What can hang from each mark:
zafo: negiv pido
tase: fugav
negiv: fugav zafo
gigema: dobib
pido: zafo
fugav: negiv tase
vufike: dobib lutizal pido
faba: dobib lutizal
lutizal: faba vufike
dobib: faba gigema vufike
dumeveb: faba

Each row was made from one small tree. The marks that hang from a mark follow it in brackets, in alphabetical order. Every link used is in the known rows. Write each row's tree.
In the rows, zero is written as 128.
Known rows:
negiv{fugav zafo{pido}}: [135 115 139  81 201 123  78 206 145 103 111 124 166 110 108 100 110  89
 110 131 150 111 130 109 121 122 130 100 144 119 112 158 124 103 136 121]
vufike{dobib lutizal pido{zafo}}: [125 129 138 141 145 121 122 119 131  83 130 125 133 120 101  99 113 106
 110  95 122 144 115 136 111 131 148 138  89 133  69 108 128 140 139 139]
fugav{negiv{zafo{pido}} tase}: [141 108 135  60 202 117  96 249 141 113 103 125 179 101 110 102 102  90
 106 141 145  89 133 105 127 117 129  91 160 119 110 162 128  84 128 132]
faba{dobib lutizal}: [107 150 120 134 133 133 160 145 118 150 147 142 143 128 129 108 104 131
 141 142 160 148 135 132 150 136 128 134  95 128 118 140 130 128 129 135]
dobib{faba{lutizal} gigema vufike{pido}}: [ 97 137 125 125 128 135 161 102 106 117 150 146 123 137  98 123 120 137
 157 114 186 172 110 160 135 119 186 153  87 151  77 106 101 150 154 131]
dumeveb{faba{lutizal}}: [ 99 157 132 131 142 124 152 142 125 149 163 139 142 128 153 129 113 134
 148 127 175 138 123 137 142 131 127 128 103 131 114 136 120 130 111 125]
pido{zafo{negiv}}: [129 129 138 103 187 120  63 149 136 109 107 127 154 110 103 107 122 108
 112 122 146 128 124 120 121 124 127 118 123 119 107 135 125 116 132 127]
dumeveb{faba{dobib{gigema vufike{pido}}}}: [118 139 124 122 130 154 141 114 110 130 157 149 154 152 130 110 114 138
 151 121 160 166 136 166 151 130 151 138  81 152  49 107 112 156 140 135]
dobib{faba{lutizal} gigema vufike}: [ 91 148 114 120 119 146 173 115 109 122 151 148 126 140 106 104 126 137
 154 124 178 167 116 145 145 119 176 141  97 151 115 118 112 144 151 129]
faba{lutizal}: [108 140 129 132 134 121 146 136 123 137 143 133 128 127 129 124 114 130
 138 131 157 138 120 131 134 130 128 135 112 129 123 138 129 127 125 129]
zafo{negiv pido}: [129 133 146 108 186 122  76 158 139 121 108 119 146 106 104 103 122 103
 109 126 146 130 133 112 115 129 130 114 128 126 112 149 123 111 137 137]
faba{dobib{vufike{lutizal pido}}}: [121 131 137 137 110 129 158 118 113 118 146 138 138 139 113 117 102 130
 144 116 119 158 130 148 129 135 166 150  84 140  60 106 125 146 147 142]
negiv{fugav zafo}: [135 112 129  85 174 126  96 199 138 110 118 131 160 121 122 114 110 107
 117 130 141 109 128 117 128 121 130 106 145 116 122 146 128 110 128 112]
tase{fugav{negiv{zafo{pido}}}}: [142 105 138  62 211 119 112 252 144 118 105 131 160 100 109 102 106  88
 109 142 141  98 136 104 128 114 131  95 155 119 111 163 130  80 129 130]
fugav{negiv tase}: [136 113 124  76 144 117 129 215 126 135 117 130 162 119 128 126 108 122
 120 141 128  98 129 116 131 115 126 112 146 124 127 142 132  97 111 124]
pido{zafo}: [132 126 131 119 156 125  96 128 131 110 120 128 140 122 113 119 128 116
 123 122 138 129 120 129 128 126 126 127 124 126 113 124 127 127 133 126]
dumeveb{faba{dobib}}: [116 156 125 127 133 143 148 142 128 151 152 141 159 127 150 116 116 133
 141 133 149 140 146 138 151 135 127 121 101 131 114 129 120 132 119 131]
vufike{dobib{gigema} pido{zafo}}: [131 119 121 127 156 143  98 111 124  84 121 131 135 132  96  88 127 111
 107 105 144 150 120 147 124 124 134 134  96 142  66 109 123 146 147 134]
vufike{pido{zafo}}: [138 116 140 124 164 116  84 114 126 104 119 128 138 121 106 136 122 115
 128 112 143 134 113 143 118 128 137 139 112 128  75 114 116 133 136 130]
gigema{dobib{vufike}}: [125 122 115 108 114 144 142 105 117 118 134 133 124 146 118  89 123 131
 144 129 127 144 124 130 131 127 152 133 126 137 103 111 134 138 149 152]
dumeveb{faba{lutizal{vufike{pido}}}}: [104 145 139 138 149 122 142 138 112 151 180 137 149 128 141 144  98 130
 161 111 175 149 108 158 138 140 146 143  80 142  89 121 116 141 120 132]
tase{fugav{negiv}}: [137 111 126  79 153 119 147 218 129 140 116 135 144 118 127 126 111 119
 123 142 124 106 134 115 134 113 130 116 142 124 129 141 133  92 112 122]
fugav{negiv{zafo} tase}: [138 104 125  64 175 120 112 241 134 122 110 133 172 112 125 117 103 106
 116 142 135  87 131 113 131 116 126  97 159 115 121 150 133  91 118 122]
gigema{dobib}: [125 125 116 115 121 139 139 112 124 126 129 128 123 133 124  96 129 128
 131 133 129 136 125 125 130 133 131 128 130 129 127 124 133 134 139 148]
fugav{negiv}: [131 122 126 106 144 127 130 171 124 132 121 131 133 119 125 127 118 118
 123 132 125 117 129 123 129 122 128 121 139 126 129 135 130 108 124 127]
lutizal{vufike}: [127 126 125 131 129 136 132 137 118 135 146 128 138 130 124 125 119 124
 137 122 124 132 120 133 133 134 139 131 118 138 139 124 134 130 134 131]
vufike{dobib lutizal{faba}}: [102 168 122 150 113 141 195 134 145 120 151 126 129 131 125  99 121 115
 120 101 114 139 129 120 128 133 163 130  95 137 115 120 140 135 139 139]
pido{zafo{negiv{fugav{tase}}}}: [138 112 138  45 204 105  45 236 140 109  95 124 203 110 102 104  98 104
 104 133 155 100 125 106 121 112 127 104 134 112 107 149 129  92 113 108]
zafo{negiv{fugav{tase}} pido}: [136 117 145  50 204 107  59 244 146 120  95 115 196 105 102  99 100 101
 102 138 154 101 134  99 115 117 129  98 138 119 112 165 126  86 118 120]
faba{lutizal{vufike}}: [107 138 125 134 135 130 152 145 113 145 162 134 138 129 125 121 106 126
 147 125 151 141 112 136 141 136 139 137 100 137 135 134 134 129 131 131]
dumeveb{faba}: [118 145 131 127 135 131 133 133 131 140 148 132 144 129 151 132 126 132
 138 123 146 129 131 135 137 129 126 122 118 130 119 126 120 131 113 126]
negiv{zafo}: [132 120 129 114 158 130 112 155 136 113 124 133 139 121 126 118 123 115
 123 128 135 118 131 124 129 126 128 114 142 119 121 137 127 123 136 127]
dumeveb{faba{dobib lutizal}}: [ 97 168 124 132 140 135 165 150 123 161 167 147 158 128 152 112 102 135
 151 137 179 149 137 140 159 138 126 127  85 131 108 139 121 132 116 132]
vufike{dobib{faba{lutizal}} pido{zafo}}: [103 148 125 137 164 126 132 121 128 100 138 136 135 106  94 109 111 115
 136 103 185 157 112 142 124 124 172 141  79 134  83 108 104 132 140 140]
zafo{negiv{fugav}}: [130 124 137  82 176 118  77 194 135 124 110 126 162 116 115 115 110 113
 113 130 142 119 132 113 120 120 129 112 130 117 124 147 127 104 121 112]

Write each row's tree:
[ 90 150 112 122 126 145 181 122 112 142 164 140 132 120 110  94 113 129
 162 126 172 161 108 134 144 137 176 139  97 140 152 119 122 135 148 152]  gigema{dobib{faba{lutizal{vufike}}}}
[117 125 122 113 119 140 149  86 114 111 135 135 120 130 100 114 127 135
 159 114 151 161 116 146 123 126 194 146 109 141  86  91 104 144 158 155]  gigema{dobib{faba vufike{pido}}}
[ 99 156 122 122 101 145 199 106 129 123 154 132 126 150 118  91 119 124
 148 111 119 153 120 126 131 134 185 138 105 142  98 108 140 145 158 154]  gigema{dobib{vufike{lutizal{faba}}}}
[140 106 137  54 203 114  78 249 148 105 103 121 195 109 109 100 100  94
 106 139 152  91 132 103 122 117 130  91 152 117 110 165 126  92 125 118]  negiv{fugav{tase} zafo{pido}}
[115 149 117 128 126 159 163 110 119 131 149 144 145 155 108 114 116 131
 149 116 151 167 134 159 147 131 177 146  81 153  53 107 118 151 162 140]  lutizal{faba{dobib{gigema vufike{pido}}}}
[111 138 119 139 105 147 170 124 125  99 138 129 121 140 116  71 127 120
 104 113 112 149 128 129 129 129 134 130  99 144 117 123 141 147 141 134]  vufike{dobib{gigema} lutizal}
[ 88 149 115 130 129 149 175 130 108 137 163 144 136 128 107 107 122 129
 150 121 176 163 110 144 149 130 168 140  91 150 150 126 118 141 147 128]  dobib{faba{lutizal{vufike}} gigema}
[131 120 122 145 132 140 128 130 119 118 147 125 133 126 114 113 111 119
 129 104 123 142 121 144 124 136 151 138  95 144  96 107 128 138 139 143]  lutizal{vufike{dobib pido}}
[125 124 150 132 147 109 111 114 126  95 128 126 136 121 103 130 115 110
 124 104 128 141 108 140 112 132 146 144 100 129  73 112 124 140 137 130]  vufike{lutizal pido{zafo}}
[ 93 161 113 121 129 155 173 135 107 147 172 155 157 154 138  86 105 141
 155 134 182 169 135 154 168 129 142 133  76 151  81 128 122 148 135 134]  dumeveb{faba{dobib{gigema vufike} lutizal}}
[131 111 128 121 123 139 122 101 109 107 133 136 124 152 108 122 127 132
 138 115 138 154 119 157 127 121 152 145 108 149  64 107 120 151 151 132]  dobib{gigema vufike{pido}}
[117 152 121 122 127 150 149 134 121 145 159 146 159 140 146 109 112 137
 153 130 148 148 145 143 154 131 146 125  97 139  90 117 121 137 128 136]  dumeveb{faba{dobib{vufike}}}
[123 150 127 125 158 142 129 117 128 121 142 140 160 137 101 124 107 118
 150 109 153 155 129 150 140 130 181 144  82 140  42 102 117 139 156 142]  lutizal{faba{dobib{vufike{pido{zafo}}}}}
[140 102 128  65 184 120 131 246 137 125 113 138 154 112 125 117 105 104
 118 143 133  96 134 112 136 112 130 102 155 117 122 151 133  86 120 121]  tase{fugav{negiv{zafo}}}
[115 129 125 116  98 137 170 105 115 110 143 131 121 147 116  82 119 128
 140 119 112 150 118 127 126 131 160 140 115 138 102 110 141 144 152 153]  gigema{dobib{vufike{lutizal}}}
[103 141 131 131 131 122 155 111 113 124 151 142 125 125 106 144 112 136
 166 113 179 161 112 151 128 122 190 152  92 142  82 105 101 138 145 134]  dobib{faba{lutizal} vufike{pido}}
[122 130 136 148 116 124 152 121 128 101 138 124 121 125 116 110 115 119
 116 102 112 144 122 136 112 132 148 141  93 135  84 112 130 141 135 141]  vufike{dobib lutizal pido}
[138 102 127  58 175 114  94 241 141 113 111 128 189 121 124 115 100 110
 115 140 144  89 130 111 130 114 128  98 151 113 119 153 130 100 116 109]  negiv{fugav{tase} zafo}
[119 144 131 142 139 136 148 126 126 143 157 126 140 131 118 153 115 121
 150 102 137 141 113 148 130 139 174 143  96 142  97 111 123 137 145 137]  lutizal{faba vufike{pido}}
[109 139 119 126  99 153 176 121 109 115 147 143 140 154 112  79 117 131
 133 126 119 165 135 141 148 130 152 139  90 150  93 118 138 151 153 136]  faba{dobib{gigema vufike{lutizal}}}
[ 91 152 115 119 126 137 178 113 120 134 145 140 123 119 113  96 122 132
 153 132 176 155 116 127 137 131 164 135 109 131 142 123 116 132 142 148]  gigema{dobib{faba{lutizal}}}
[106 144 103 135 119 168 166 127 119 115 150 137 134 127 103  81 133 122
 128 111 142 158 125 138 144 128 171 128  95 154 149 110 121 142 151 136]  lutizal{vufike{dobib{faba gigema}}}
[107 135 131 121 102 133 176  87 115 102 143 134 118 130  99 106 120 130
 156 106 135 167 111 143 117 129 202 151  98 142  84  89 111 151 159 155]  gigema{dobib{faba vufike{lutizal pido}}}
[108 160 107 123 119 168 177 122 123 137 150 146 149 157 116  95 122 132
 144 125 144 160 142 143 158 129 167 133  93 151  90 118 129 146 159 137]  lutizal{faba{dobib{gigema vufike}}}
[100 158 123 125 106 156 181 127 113 127 166 149 155 155 135  83 114 134
 142 123 137 166 138 148 155 131 150 133  80 153  84 116 129 155 139 133]  dumeveb{faba{dobib{gigema vufike{lutizal}}}}
[112 153 116 124 130 158 150 133 121 143 151 145 158 141 143  96 123 134
 133 134 156 152 143 146 160 134 121 122  96 142 109 130 122 144 127 128]  dumeveb{faba{dobib{gigema}}}
[109 133 120 126 129 144 154 116 101 130 151 150 138 151 108 102 102 137
 150 129 170 173 126 161 148 131 153 151  74 150  53 119 120 151 152 138]  faba{dobib{gigema vufike{pido}} lutizal}
[117 127 124 122 121 143 141  93 112 107 135 140 123 138  98 127 134 136
 148 111 156 164 116 156 129 118 186 147 102 151  83  97 101 150 156 131]  dobib{faba gigema vufike{pido}}
[105 135 119 137 136 147 155 133 100 143 164 145 150 141 109 105  98 128
 148 127 167 169 119 162 154 143 143 150  69 152  88 127 126 150 148 138]  faba{dobib{gigema} lutizal{vufike{pido}}}
[135 114 134  53 176 107  77 237 138 127 103 124 190 116 117 113 100 117
 110 140 145  99 131 107 122 114 127 106 137 114 123 153 130  93 109 109]  zafo{negiv{fugav{tase}}}
[135 110 127 106 149 132  98  92 115  95 124 131 134 138  96 100 117 120
 143 113 143 151 110 146 121 127 160 143 111 137  52  97 122 143 156 154]  gigema{dobib{vufike{pido{zafo}}}}
[104 147 117 137 134 141 165 154 110 158 166 142 153 130 124 104  95 128
 150 136 156 151 128 137 156 143 139 138  83 138 130 136 136 131 136 138]  faba{dobib lutizal{vufike}}
[117 129 128 144 112 138 156 113 120  94 137 129 119 138 108  89 124 120
 109 103 119 156 120 144 119 131 143 142  88 146  79 112 132 153 144 138]  vufike{dobib{gigema} lutizal pido}
[134 121 134 119 191 132  62 151 126  98 126 126 158 109  89  93 105  99
 113  97 142 142 117 136 116 132 150 128  89 135  77 114 127 125 143 141]  lutizal{vufike{dobib pido{zafo{negiv}}}}
[114 135 127 132 133 129 149 126 107 136 151 146 141 139 116 121  93 136
 157 128 163 161 129 153 141 133 157 150  80 139  57 117 119 138 142 142]  faba{dobib{vufike{pido}} lutizal}
[ 99 138 122 117 124 131 167  94 109 122 150 142 121 130 101 111 112 137
 170 118 180 170 108 147 129 127 194 152  94 142  81 101 107 143 155 156]  gigema{dobib{faba{lutizal} vufike{pido}}}
[132 126 147  78 202 115  61 201 142 116 102 118 168 104 101 100 110  97
 106 129 150 121 134 105 114 123 131 107 131 121 113 159 123  98 130 121]  zafo{negiv{fugav} pido}
[139 111 138 117 157 121  87 108 118  97 125 132 138 133 101 131 116 120
 139 108 141 142 114 147 118 122 156 142 109 136  53 101 117 138 146 134]  dobib{vufike{pido{zafo}}}
[111 136 116 116 114 152 154 106 116 113 137 142 126 140 104 109 140 136
 144 121 152 158 125 142 140 116 177 136 115 150 120 107 112 143 154 128]  dobib{faba gigema vufike}
